Every row comes from one small tree of marks. The marks that hang from a mark follow it in brackets, in the order of their numbers. Every link used is in the known rows. Which tree was each row made from?
Known rows:
k_655[k_159 k_652[k_277[k_43]] k_708]: [ 1.63  2.82 -2.54  1.78  3.82 -5.26 -2.15  1.52  2.81 -3.66 -0.71 -2.10
  3.23 -6.87 -6.69 -2.24 -1.22  2.78  8.41 -2.61]
k_652[k_277[k_159]]: [ 1.20 -0.24  0.32 -0.72  2.55  0.83 -2.01 -1.03 -0.59  0.43 -1.71 -1.87
 -1.87 -0.54  0.76  2.39 -0.47  0.47 -0.57  1.91]
k_652[k_277[k_159 k_708[k_4]]]: [ 0.65  0.59  0.59  1.27 -1.48  1.43 -0.78  0.84 -0.98 -0.52  0.48 -0.30
 -2.57 -1.83  1.63  3.25 -1.36 -1.23 -0.05 -1.94]
k_43[k_277]: [ 1.77 -1.62 -1.31  1.02  8.02 -2.45 -2.88 -1.17  0.23  3.80 -3.59 -5.12
 -2.72  2.33  2.23 -0.50 -0.13 -0.08 -2.00  2.69]
k_652[k_277[k_708[k_4]]]: [-0.24 -0.89  2.25  2.49  0.15  0.39 -1.45 -0.92  0.47 -1.33 -1.60 -1.32
 -1.94 -1.41  0.40  0.38 -0.06  0.75  0.11 -1.10]
k_652[k_277[k_43 k_708]]: [ 0.29  1.03 -1.22  0.82  1.49  1.15 -1.27 -2.08 -1.33 -1.72 -1.90 -0.63
 -2.99 -0.35 -2.49 -0.22 -0.35  0.39  0.45 -1.10]
k_277[k_43 k_159]: [ 0.85  2.89 -5.88 -2.34  1.26  0.98  3.00  0.19 -3.37  2.65  0.16  0.83
 -0.99  1.69  1.01  0.91 -1.85 -0.07 -1.76  0.37]
k_159[k_277[k_43 k_708[k_4 k_655]]]: [-0.41  1.33 -0.40 -1.56 -0.49  4.55  1.97  0.72 -2.95  0.93  2.30  3.02
  0.14  1.01 -1.19  0.29  0.71 -3.41 -1.50  0.31]
k_652[k_277[k_43 k_159 k_708[k_655]]]: [ 0.07  2.39 -2.66 -2.43 -1.39  3.03 -1.12 -0.38 -2.28 -1.12  0.53  0.96
 -2.98 -0.53 -1.55  2.86 -0.93 -2.60 -0.01 -0.60]
k_708[k_4 k_277[k_43] k_655]: [-4.08 -3.58  1.98 -0.64 -7.65  1.12  1.28 -5.39  1.30  1.40 -2.33  1.29
  2.52  1.34  1.14 -3.21  3.78  3.08 -3.12  1.62]
k_708[k_4]: [-1.57 -2.15  1.53  3.05  0.75 -1.78  2.59 -1.07  1.33  2.43 -2.42 -1.68
  1.85 -0.26  4.16 -2.76  0.34  3.60 -1.84  0.33]
k_708[k_4 k_655]: [-3.31 -2.44  2.11 -0.78 -1.65 -0.18  1.57 -1.74  2.02  1.63 -1.41 -0.63
  2.94  0.76  3.56 -2.20  2.05  1.93 -2.21  2.56]
k_159[k_277]: [ 2.04 -1.11  2.30 -1.80  5.56  2.66 -0.03  0.16 -1.11  1.87 -0.06  0.14
  0.72  2.89 -0.20  0.35  1.21 -0.62 -1.90  4.25]
k_652[k_277[k_708]]: [ 1.04 -0.76  2.16  0.80  2.22  0.63 -2.49 -0.96  0.35 -2.08 -1.54 -1.44
 -2.50  0.61 -1.09  0.78  0.21  0.50  0.42  0.25]
k_159[k_277[k_708[k_4 k_655]]]: [ 0.42 -0.44  3.02 -1.62  0.37  3.89  0.61  1.62 -1.16  0.51  2.74  2.13
  0.54  1.92  0.36  1.40  1.13 -3.24 -1.50  1.65]
k_277[k_708[k_4 k_655]]: [-1.15 -0.75  2.25 -0.26 -2.63  0.59  1.34  1.33  1.06 -1.09  1.71  1.30
  0.32  2.30  2.12 -0.27  0.60 -0.81 -0.90 -0.52]
k_655[k_159[k_277] k_652 k_708]: [ 3.24  1.93  0.29  0.41  5.20 -3.66 -1.21  4.19  2.60 -2.36  2.07 -0.48
  4.96 -4.27 -5.46 -0.96 -0.79  0.53  7.18 -0.36]
k_652[k_277]: [ 0.50 -1.74  2.04  0.43  4.29 -0.16 -2.62 -2.90  0.87 -0.38 -3.82 -2.79
 -1.16 -0.11 -0.35 -0.49  0.91  2.64 -0.52  2.56]
k_708[k_277 k_655[k_159]]: [-0.18 -4.92  5.31 -2.78 -1.75  0.55 -2.73 -3.88  3.97 -0.29 -0.65  0.46
  2.91  4.57 -1.79 -1.53  3.94  3.24 -3.61  4.33]
k_655[k_652[k_277[k_159 k_708]]]: [ 0.64  2.03  0.30 -1.12  0.44 -3.16 -0.43  3.42 -0.48 -3.90  1.07  0.84
 -0.93 -1.02  0.20  1.85 -2.16 -1.19  4.30  0.56]

Which tree is each row?
[ 0.84 -1.39 -0.62 -1.67 -2.92  1.03  0.89 -2.84 -1.22  1.41 -1.02  1.27
 -0.61  3.82  0.27  0.12  1.18  2.14 -2.71  1.60]
k_708[k_277[k_43 k_159]]
[-1.94  1.57 -2.68  0.81 -2.99  1.17  2.65 -0.01 -0.63 -0.21  1.68  2.24
  0.39 -0.05 -1.23 -1.92 -0.48 -0.57 -1.15 -3.56]
k_277[k_43 k_708[k_4 k_655[k_159]]]
[ 1.84  0.56 -2.75  1.73  2.26 -1.04 -1.05  2.59 -1.67  3.70  0.67 -2.65
 -4.08  0.28  4.26  3.17 -2.42 -4.06 -1.43 -1.78]
k_43[k_277[k_159 k_708[k_4]]]
[ 0.07  3.07 -2.19 -1.12 -0.01 -2.77  0.45  2.62 -1.75 -3.51  0.83  1.44
 -1.27 -1.63 -0.83  0.99 -2.60 -1.31  4.30 -0.28]
k_655[k_652[k_277[k_43 k_159 k_708]]]
[ 1.57  1.58  0.35  2.68  2.30 -4.00  0.37  4.15  2.75 -1.34  2.04 -0.58
  5.80 -6.94 -3.52 -1.61 -1.02  0.96  6.92 -2.55]
k_655[k_159[k_277] k_652 k_708[k_4]]
[-0.23  3.98 -5.63  0.59 -4.43  1.77  4.82  2.90 -3.99  1.38  3.42  2.99
 -2.18 -0.25  2.18  2.02 -3.11 -2.69 -0.93 -4.87]
k_277[k_43 k_159 k_708[k_4]]
[-0.76  0.83  1.48  0.94  0.27 -4.04 -0.15  2.10  0.53 -3.94 -0.34  0.24
 -0.04 -1.95  0.27 -0.64 -1.32  0.32  4.45  0.16]
k_655[k_652[k_277[k_708[k_4]]]]
[-2.38 -3.45  1.17  3.00 -5.30 -0.42  2.43 -4.69  0.45  2.15 -3.22  0.30
  1.32  0.60  1.75 -3.66  2.25  4.73 -2.68 -0.63]
k_708[k_4 k_277[k_43]]
[-2.24 -2.19  2.86  0.19 -0.25  1.39  0.70 -0.84  2.19  2.22  0.58  0.11
  4.33 -1.09  1.13 -1.45  1.65  0.67 -3.07  1.43]
k_708[k_4 k_655[k_159[k_277]]]
[-1.36 -3.33  5.10 -4.74 -3.82 -1.82 -1.45 -2.15  2.71 -2.72 -0.81  1.80
  2.61  4.61 -0.49 -1.41  3.46  2.04  0.25  5.91]
k_708[k_277 k_655[k_652]]
[-1.41  3.88 -5.18 -1.92 -6.21  2.86  4.05  2.29 -3.46  0.79  4.03  3.82
 -1.36  0.36  1.67  2.31 -2.02 -3.79 -1.17 -3.27]
k_277[k_43 k_159 k_708[k_4 k_655]]
[ 1.60  1.56 -0.93 -1.48  2.68  4.06  1.44  1.02 -3.38  0.60  1.82  2.43
 -1.12  2.41 -2.24  0.55 -0.03 -2.81 -1.21  0.61]
k_159[k_277[k_43 k_708]]
[ 0.84 -2.56  2.18  2.14 -1.79 -1.80 -0.31 -1.81  3.42  0.55 -2.55 -2.42
  2.84 -1.21 -0.30 -2.40  2.80  4.75  2.79 -0.61]
k_655[k_708[k_4 k_277]]
[-0.77 -0.77  1.82 -3.32  2.54 -2.91 -0.78  0.84  3.01 -2.03  0.62  0.47
  3.69  1.69 -1.15 -1.83  0.60  1.19  0.68  3.90]
k_708[k_655[k_159 k_652]]
[ 1.52  0.40 -0.09  2.16  3.37  1.77  1.02  0.70 -0.37  1.37  2.07  0.98
  1.41 -0.51 -2.56 -0.76 -0.80 -0.15 -2.30 -1.93]
k_655[k_159[k_277[k_43 k_708[k_4]]]]
[ 0.38  1.58 -3.16 -0.72  1.87  1.46 -0.74 -2.11 -2.31  0.95 -2.32 -1.09
 -2.25 -1.29 -0.70  1.44 -0.95  0.32 -0.62  0.54]
k_652[k_277[k_43 k_159]]
[-0.44  0.87 -0.98 -0.43  0.82  1.73 -2.09 -2.22 -0.44 -1.80 -0.84 -0.04
 -1.82 -0.83 -3.55 -0.09  0.15 -0.16  0.02 -0.76]
k_652[k_277[k_43 k_708[k_655[k_159]]]]
[-1.94  0.71 -0.92  0.63 -1.77  1.67 -0.67 -2.28 -0.83 -1.28 -1.48 -0.01
 -1.80 -1.84 -1.42 -0.46  0.30 -0.19  0.14 -1.53]
k_652[k_277[k_43 k_708[k_4 k_655]]]
[-1.58 -1.81 -0.43  1.80 -6.99  0.60  3.14 -2.92 -0.99  2.97 -1.26  1.10
  0.66 -0.08  3.01 -0.83  0.90  2.71 -2.93 -1.30]
k_708[k_4 k_277[k_43 k_159]]
[ 1.56  1.66 -0.11 -4.39 -2.24  2.40  0.75  4.01 -1.04 -0.86  4.84  2.77
 -1.50  4.41  1.90  4.41 -1.12 -3.96 -1.10  0.62]
k_277[k_159 k_708[k_655]]
[-0.22  1.36 -0.03 -1.92 -5.16  2.09  2.18  3.86 -0.93  0.20  4.56  2.67
 -0.61  1.57  3.85  3.78 -1.29 -3.58 -1.23 -1.42]
k_277[k_159 k_708[k_4 k_655]]
[ 0.44 -1.06 -0.67  1.89  3.32 -1.45 -2.56  0.54  0.71  2.64 -0.37 -3.12
 -2.25  0.64  1.85  0.44 -0.55 -2.55 -1.68 -0.81]
k_43[k_277[k_708[k_4 k_655[k_159]]]]
[-1.09  0.79 -1.25  2.47 -0.53  0.97 -0.20 -1.99 -1.34 -0.88 -1.87 -0.55
 -2.39 -2.40 -1.12 -0.65 -0.44  0.59  0.22 -2.49]
k_652[k_277[k_43 k_708[k_4]]]
[ 0.85 -0.79  1.78  3.65 -1.79 -6.27 -0.36  1.69  4.93 -2.48  0.18 -1.10
  5.76 -5.31 -3.00 -3.03  0.35  4.39  6.49 -3.04]
k_655[k_159 k_652 k_708[k_4 k_277]]
[-0.08 -0.41 -0.78  0.95  2.27 -2.59 -1.98  1.39  0.12  1.42 -0.48 -2.37
 -2.44  0.55  2.55  0.47 -0.80 -3.06  0.15 -0.03]
k_43[k_277[k_708[k_4 k_655[k_652]]]]
[ 1.62 -0.85 -0.65  0.17  5.37 -1.08 -3.65  0.67  0.76  1.80 -0.27 -3.09
 -2.89  2.43  0.51  0.85 -0.38 -2.70 -1.53  0.68]
k_43[k_277[k_708[k_655[k_159]]]]
